What can hang from each mark
k_416: k_235
k_235: k_416 k_548
k_321: k_132 k_416
k_548: k_321 k_337
k_139: k_454
k_134: k_818
k_454: k_139 k_321 k_818
k_337: k_132 k_548
k_132: k_235

Every row comes from one small tree of marks. The marks that hang from a mark follow it in brackets, in the order of their numbers. Every link used is in the known rows. Which tree was each row made from?
Known rows
k_548{k_321{k_132 k_416} k_337}: [ 18.6 -20.3 -11.5   3.7  13.1   4.0  11.0 -18.7 -25.8  -6.4   4.2   5.1
   8.9   9.8  22.2 -43.8   3.1   1.9 -14.1   8.5  11.1   8.7  -7.0 -14.9]
k_139{k_454{k_321{k_132{k_235{k_548}} k_416}}}: [ 22.5  -6.0  -8.1   0.1   5.4  -0.7   8.7   0.6 -12.1  -3.3   0.4   5.2
   6.9  25.4  16.5 -18.7   0.6 -13.6 -19.9   0.1   8.6 -11.9   4.1 -12.1]
k_132{k_235{k_416 k_548{k_337}}}: [  1.6 -14.2 -15.3 -13.1   9.7   5.4  11.4 -13.4  -9.8  -5.1  -0.8  -9.7
   4.3   5.4  19.5 -41.7  -1.2  -4.9 -15.3   3.3  16.4   3.2   1.4 -14.6]
k_548{k_321{k_416} k_337{k_132}}: [ 15.3 -20.9 -15.8   1.1   9.6   3.8  12.9 -14.8 -27.1  -8.4   3.3  -0.8
   4.8  11.3  22.6 -47.1   2.5   2.4 -13.9  11.0  19.7   2.5  -8.4 -14.7]
k_139{k_454{k_818}}: [ 13.2  -3.4 -10.2   2.3  19.7 -11.4   5.8   9.9  -5.1   0.5 -21.0   8.8
  15.4  21.9  -1.7   0.4   2.2  -3.2 -20.1   3.0  17.0 -10.3   7.3   1.7]
k_139{k_454}: [  9.9  -3.3  -9.8   1.4  18.3  -6.7   1.0   6.7  -1.5  -1.9 -16.0   5.6
   7.3  18.3   2.2  -4.2  -1.0  -1.8 -21.7   1.2  16.7  -8.1   7.6  -2.7]
k_454{k_321{k_132} k_818}: [ 23.5  -2.5  -9.3   4.3   6.6  -7.0   7.7   3.7 -14.4   0.0 -15.2   2.8
   6.1  25.9  11.8 -11.4   0.5  -9.1 -23.7   6.5  11.3  -8.3   5.0 -11.5]
k_454{k_321{k_416{k_235{k_548{k_337}}}} k_818}: [ 16.6 -14.7 -11.2  -4.7   5.7  -1.5  15.8  -5.0 -21.7  -2.1  -6.4  -4.3
  16.0  18.1  18.3 -26.0   3.6 -14.1 -22.8   2.5  12.2  -0.8   2.6 -15.3]
k_235{k_416 k_548{k_321 k_337}}: [  0.3 -15.7 -17.5  -0.1  13.5   6.4  13.4 -12.0 -20.7  -1.6   2.8  -9.3
   4.5   6.7  32.4 -45.5   0.4   1.0  -8.9   9.9  20.1   8.6   0.9 -12.6]
k_337{k_132{k_235{k_416 k_548}}}: [  9.9 -11.8 -18.5 -11.6   4.9   7.9   9.4  -3.0  -9.6  -6.7   2.9 -13.4
  -5.2  14.5  26.8 -43.9  -1.6  -7.8 -15.3   5.2  19.9  -9.7  -2.4 -18.6]
k_235{k_548}: [  5.8  -9.4 -12.6  -4.2  13.8   2.5   4.6   4.3  -6.7  -0.5  -8.2  -4.2
  -5.4  17.4  12.8 -16.3  -0.8  -6.8 -20.4   0.3  16.0  -2.3   5.0  -9.4]
k_548{k_321{k_132}}: [ 16.8 -13.6 -10.1   3.5  12.9   2.6   2.5  -8.7 -14.4  -4.2  -3.9   4.5
   0.8  12.1  20.7 -30.3   1.1   1.9 -13.9  10.7  12.8  -1.5  -4.7 -10.8]
k_454{k_139 k_321}: [ 11.7   4.8  -7.2   6.4  10.2  -6.4   2.7   7.3  -8.4   1.7 -18.2  -2.0
   6.9  18.4   7.5  -8.9  -3.3  -4.5 -27.8   2.6  12.6  -2.9  10.0  -9.0]
k_416{k_235{k_548{k_321 k_337{k_132}}}}: [  9.0 -26.1 -12.9 -11.8   9.4   8.7   9.5 -12.2 -15.2  -8.1   2.7  -5.0
   7.7  13.3  29.4 -48.1   1.9  -4.7 -13.9   9.0  22.9   1.2  -4.2 -14.4]
k_235{k_548{k_337}}: [  3.6 -14.3 -12.6  -6.1  14.7   1.8   8.7  -2.8 -10.6  -1.6  -7.0  -2.9
   0.4  16.8  10.5 -24.2  -1.0  -4.5 -21.0   0.7  19.3   6.0   6.3  -9.3]
k_132{k_235}: [  8.7 -10.7  -9.7 -12.9  10.1  -1.6   0.7  -7.6  -2.1  -6.8 -13.3  -0.6
   1.0   5.8   2.5 -20.7  -1.0  -2.1 -22.0   3.3  12.8  -6.7  -1.7  -9.9]
k_321{k_132 k_416{k_235{k_548}}}: [ 21.4 -17.4 -10.5  -5.3  11.0  11.1   7.0  -6.0 -14.3  -4.1   8.7  -2.9
   3.8  16.3  27.1 -38.2   3.6 -14.0 -19.7  -2.0   4.9  -2.1  -4.4 -22.9]
k_321{k_132{k_235} k_416}: [ 22.9 -13.4  -9.6  -6.0   8.4   4.5   5.8 -11.3 -12.7  -7.3   1.7   2.3
   2.1  10.3  12.9 -33.9   1.8  -6.8 -21.3   0.6   3.4  -5.1  -7.8 -19.2]
k_321{k_132}: [ 17.3  -8.2 -10.2   0.4  13.5   1.8   1.6  -1.1  -7.1  -3.6  -7.2   2.2
  -2.1  17.8  12.4 -22.2  -0.9  -3.7 -22.7   2.5  10.0  -2.3   1.2 -14.4]
k_132{k_235{k_416 k_548{k_321}}}: [  4.6 -14.3 -15.2  -9.1   8.2   7.8   8.2 -12.6 -12.8  -4.5   1.4  -8.7
   1.9   1.5  27.8 -41.9   0.6  -2.0  -7.8   9.7  14.9  -4.1  -4.8 -12.6]
k_337{k_548}: [  8.9  -9.9 -12.3  -3.4  20.6  -3.0   4.0  -4.2  -8.5  -4.2 -10.2  -3.8
  -8.6  13.2  11.9 -19.0   3.4  -1.5 -11.0   5.2  13.5  -4.7  -3.0  -0.2]
k_235{k_416}: [  4.5  -2.7 -16.9   0.0  14.6   2.2   3.8  -2.1  -8.9  -2.2  -7.2 -11.0
  -1.1   6.5  20.6 -27.7  -1.6  -0.6 -18.8   4.0  13.1  -1.6   2.5 -15.6]
k_337{k_132{k_235} k_548{k_321}}: [ 15.5 -20.4 -13.3  -9.8  10.3   1.3   8.9 -15.6 -15.7 -12.2  -1.0  -3.5
  -7.0  10.5  23.8 -44.8   4.5   1.0  -0.8  15.8  19.7 -11.8 -15.8  -1.8]
k_134{k_818}: [ 12.1  -6.3 -11.8  -6.6  10.6   0.4  -0.8   6.2  -8.0  -2.8 -14.8  -2.2
  -8.8  12.5   2.1 -20.3  -0.7   0.2 -24.9   5.9  11.8   0.6   4.2 -16.4]

Which tree is each row?
[ 21.9   0.0 -10.1   2.3   8.0  -7.8   9.9   1.7  -9.8  -2.1 -12.0   3.8
  16.9  22.4  15.8 -16.7   0.6  -8.5 -18.1   6.9  11.9 -13.7   6.3  -8.6]
k_139{k_454{k_321{k_132{k_235{k_416}}} k_818}}
[ 10.5 -24.6 -10.8  -5.3  13.3   4.5   9.1 -22.2 -21.4  -8.3   0.7  -0.1
  14.8   0.0  21.7 -44.7   4.4   2.2 -14.8   7.9  13.1   6.9  -8.1 -14.2]
k_548{k_321{k_416{k_235}} k_337}
[ 11.5  -9.3 -17.0 -10.1   6.1   3.9   6.0  -6.3  -8.7  -9.2  -2.5 -11.5
  -2.6   9.8  21.9 -42.2  -2.1  -3.7 -17.7   6.8  18.4  -9.9  -4.0 -19.1]
k_337{k_132{k_235{k_416}}}
[  8.6 -20.8 -16.7  -7.6   6.7   4.5  11.8 -21.2 -19.2 -11.4   1.1  -6.2
   7.3   3.8  27.1 -56.7  -0.3   5.2 -10.2  15.0  23.1   1.0  -7.4 -14.2]
k_548{k_321 k_337{k_132{k_235{k_416}}}}
[ 16.4   1.0  -9.4   5.6  12.0 -13.7   6.6  11.4  -7.7   0.8 -22.2   6.4
  14.7  25.7   2.7   4.9   0.1  -6.1 -22.6   4.9  17.0 -13.2  10.9  -0.7]
k_139{k_454{k_321 k_818}}
[ 28.1  -3.9  -7.8   3.0   6.8  -8.5  10.4   1.7 -14.0  -2.9  -9.9   9.6
  18.2  25.0   8.2 -11.7   2.8 -11.1 -21.0   3.4   8.3 -14.9   2.7  -8.1]
k_139{k_454{k_321{k_132{k_235} k_416} k_818}}
[ 18.1 -16.3 -13.1   3.3  11.3   8.5   9.7  -6.0 -21.9  -1.1   7.4   1.3
  -1.7  16.3  27.8 -36.3   3.7  -5.9 -11.8   5.7   9.5  -1.4  -5.4 -14.9]
k_235{k_548{k_321{k_132 k_416}}}
[  2.0 -18.9 -14.8 -11.2   9.2   7.1  12.3 -19.0 -15.7  -6.3   1.9  -7.8
   6.5   1.0  26.5 -49.4   0.5   0.0  -8.1  10.3  17.9   4.4  -3.6 -12.1]
k_132{k_235{k_416 k_548{k_321 k_337}}}
[ 20.8  -0.4  -4.7   0.4   5.2  -2.1   4.6  -1.5  -7.4  -2.8 -10.9   2.8
   9.1  18.9  11.3 -21.6  -2.9  -7.1 -25.6   3.4   8.7  -5.0   5.1 -12.5]
k_454{k_139 k_321{k_132{k_235}}}
[ 19.1 -22.2 -15.2  -4.2  13.0   6.3  10.3 -14.7 -23.1 -10.8   7.6  -7.1
  -2.4  11.1  34.4 -50.6   7.7  -3.0  -3.0  12.4  15.1  -9.6 -18.0  -8.8]
k_337{k_132 k_548{k_321{k_416{k_235}}}}
[  9.6 -20.3 -11.9 -10.3  12.6   7.2  10.1 -10.2 -14.7  -5.3   2.8  -5.7
   8.5   9.7  19.0 -36.4   3.3  -9.3 -21.7  -2.4  11.3   3.6  -1.8 -18.4]
k_321{k_416{k_235{k_548{k_337}}}}
[ 16.0   3.4  -8.6   8.4   8.9  -4.5   6.6   4.6 -15.8   1.2 -10.6  -1.9
   8.7  16.1  10.9 -14.6  -0.5  -6.2 -27.3   0.2   7.6  -3.6   5.6 -13.4]
k_454{k_139 k_321{k_416}}
[ 28.8  -1.9  -6.5   4.1   4.8  -5.6  13.5   0.0 -17.9  -0.2  -9.6   5.1
  20.0  21.4   9.5 -21.8   3.2 -10.9 -24.2   3.4   4.3  -8.2   0.8 -12.1]
k_454{k_139 k_321{k_132{k_235} k_416} k_818}
[ 12.1 -25.3  -9.1  -9.0  12.0   9.5   7.8 -15.8 -13.9  -6.2   3.5   0.0
  10.1  12.5  28.7 -45.5   2.5  -4.2 -14.0   7.0  15.5   5.6  -2.8 -13.8]
k_416{k_235{k_548{k_321{k_132} k_337}}}
[ 13.0 -22.2 -16.3  -0.9   9.3   7.2  16.0  -9.6 -26.7  -5.3   7.7  -3.6
   1.3  17.2  26.7 -46.4   2.8  -3.0 -12.3   7.8  21.1   2.8  -5.3 -13.9]
k_235{k_548{k_321{k_416} k_337{k_132}}}
[ 16.0 -20.2 -14.7  -8.8   3.2   7.8  10.5  -8.3 -18.4  -8.5   6.1  -4.4
  -2.2  13.4  23.6 -44.7   2.0  -6.3 -12.4   8.0  17.5 -10.3 -10.0 -15.2]
k_337{k_132{k_235{k_548{k_321{k_416}}}}}
[ 17.5 -15.2 -10.9   1.8  19.0   0.7   6.4 -11.8 -17.0  -5.5  -1.6   2.0
  -5.5  13.5  24.5 -33.9   5.0   1.5  -2.6  13.1  12.2  -2.9  -9.5  -0.8]
k_337{k_548{k_321{k_132}}}
[  0.2 -10.1 -18.0  -3.5  14.9   5.4  12.1  -5.2 -14.3  -0.7  -0.3 -11.7
   1.1  11.5  25.0 -37.5  -1.7  -4.9 -16.7   2.2  18.5   7.7   6.8 -14.9]
k_235{k_416 k_548{k_337}}
[ 15.6 -16.7 -15.4  -1.0  14.8   0.9   8.3  -8.1 -18.5  -7.8  -1.1  -4.6
  -9.5  16.4  26.9 -38.3   4.0   1.9  -2.4  14.6  21.2  -9.2 -12.0  -1.6]
k_337{k_132 k_548{k_321}}
[ 18.5 -25.6  -9.2  -2.3  12.0   7.2   9.8 -23.6 -23.4  -9.2   7.3   3.3
  15.0   6.9  27.6 -51.8   4.8  -1.2 -14.3   8.5   9.7   7.9  -9.9 -18.5]
k_548{k_321{k_132 k_416{k_235}} k_337}
[ 15.9 -14.8 -13.5 -12.6  11.1   0.3   7.1  -8.8  -8.9 -11.4  -3.8  -6.0
  -9.3  15.0  15.8 -36.5   2.8  -4.4  -9.6   8.5  18.7 -12.8  -9.7  -4.1]
k_337{k_132{k_235} k_548}
[  8.4 -14.6 -16.5 -11.0   7.7   2.6  10.5 -13.7 -12.3 -10.4  -2.7  -8.6
   4.1   9.5  18.7 -48.3  -2.0  -0.8 -18.9   6.7  21.9   0.4  -2.0 -17.1]
k_548{k_337{k_132{k_235{k_416}}}}
[ 21.3 -16.5 -12.0   4.1  17.8   3.1   9.5 -14.8 -23.8  -6.1   5.5   1.8
  -4.4  11.8  27.2 -38.8   7.5  -0.4  -2.3  10.8   7.6  -3.0 -14.0  -5.2]
k_337{k_548{k_321{k_132 k_416}}}
[ 13.4 -19.0 -11.0  -3.0  12.0   5.3   3.7 -14.4 -17.7  -6.6  -0.6  -0.8
   8.9   0.5  23.3 -35.8   4.3  -1.0 -14.5   7.9   9.3  -2.9 -10.2 -14.8]
k_548{k_321{k_416{k_235}}}
[ 19.3 -19.4 -10.4  -8.5   8.8   7.4  12.6 -13.8 -16.7  -6.8   7.5   2.1
   3.6  14.3  16.7 -42.6   2.3  -9.8 -19.3  -0.3   7.9   1.9  -3.9 -18.6]
k_321{k_132{k_235{k_548{k_337}}} k_416}
[ 15.7   4.5  -8.0   7.5  11.1 -11.6   8.8  10.7 -11.4   3.8 -23.9   1.6
  16.5  22.1   3.9  -3.5   0.1  -5.8 -26.6   5.0  13.8  -6.4   9.4  -3.8]
k_454{k_139 k_321 k_818}
[ 18.9 -17.5 -16.6   1.6  13.3   2.4  11.6 -10.6 -25.2  -8.4   5.6  -5.2
  -8.2  14.3  29.4 -43.3   6.5  -0.4  -2.4  12.8  17.0  -8.7 -15.7  -6.2]
k_337{k_132 k_548{k_321{k_416}}}
[ 17.7 -18.3  -9.2  -5.5  15.3   1.1   6.4 -18.1 -14.4  -8.7  -0.7   2.5
  -3.3   9.1  21.7 -39.4   5.5   0.3  -0.6  13.8  11.0  -5.5 -13.3  -1.1]
k_337{k_548{k_321{k_132{k_235}}}}
[ 20.6  -3.1  -6.1  -0.8   6.9  -5.6   2.3   0.4  -3.8  -4.9 -11.5   7.9
   8.3  23.3   8.8 -11.8  -2.1  -7.6 -21.7   3.6  12.0 -12.6   6.5  -8.5]
k_139{k_454{k_321{k_132{k_235}}}}
[ 12.0 -11.8 -18.0 -11.0  11.3   3.3  10.1 -11.2 -11.7 -11.1   1.7 -13.5
  -8.2  11.1  27.5 -47.6   2.2  -3.4  -5.1   9.4  17.7 -11.0  -9.7  -9.3]
k_337{k_132{k_235{k_416}} k_548}
[ 20.0   3.4  -5.5   8.5   9.3  -3.0   3.8   5.7  -9.5   0.6 -11.9   1.9
   6.8  24.3  13.5 -15.5  -2.6  -6.7 -27.4   2.2   9.8  -2.2   9.1 -12.8]
k_454{k_139 k_321{k_132}}
[ 27.9   2.1  -8.2  12.8   9.2  -6.2  13.7   6.8 -21.5   2.7 -10.2   4.2
  17.6  27.0  11.7 -15.9   3.1 -10.4 -25.7   2.7   5.3  -5.5   4.6 -12.4]
k_454{k_139 k_321{k_132 k_416} k_818}
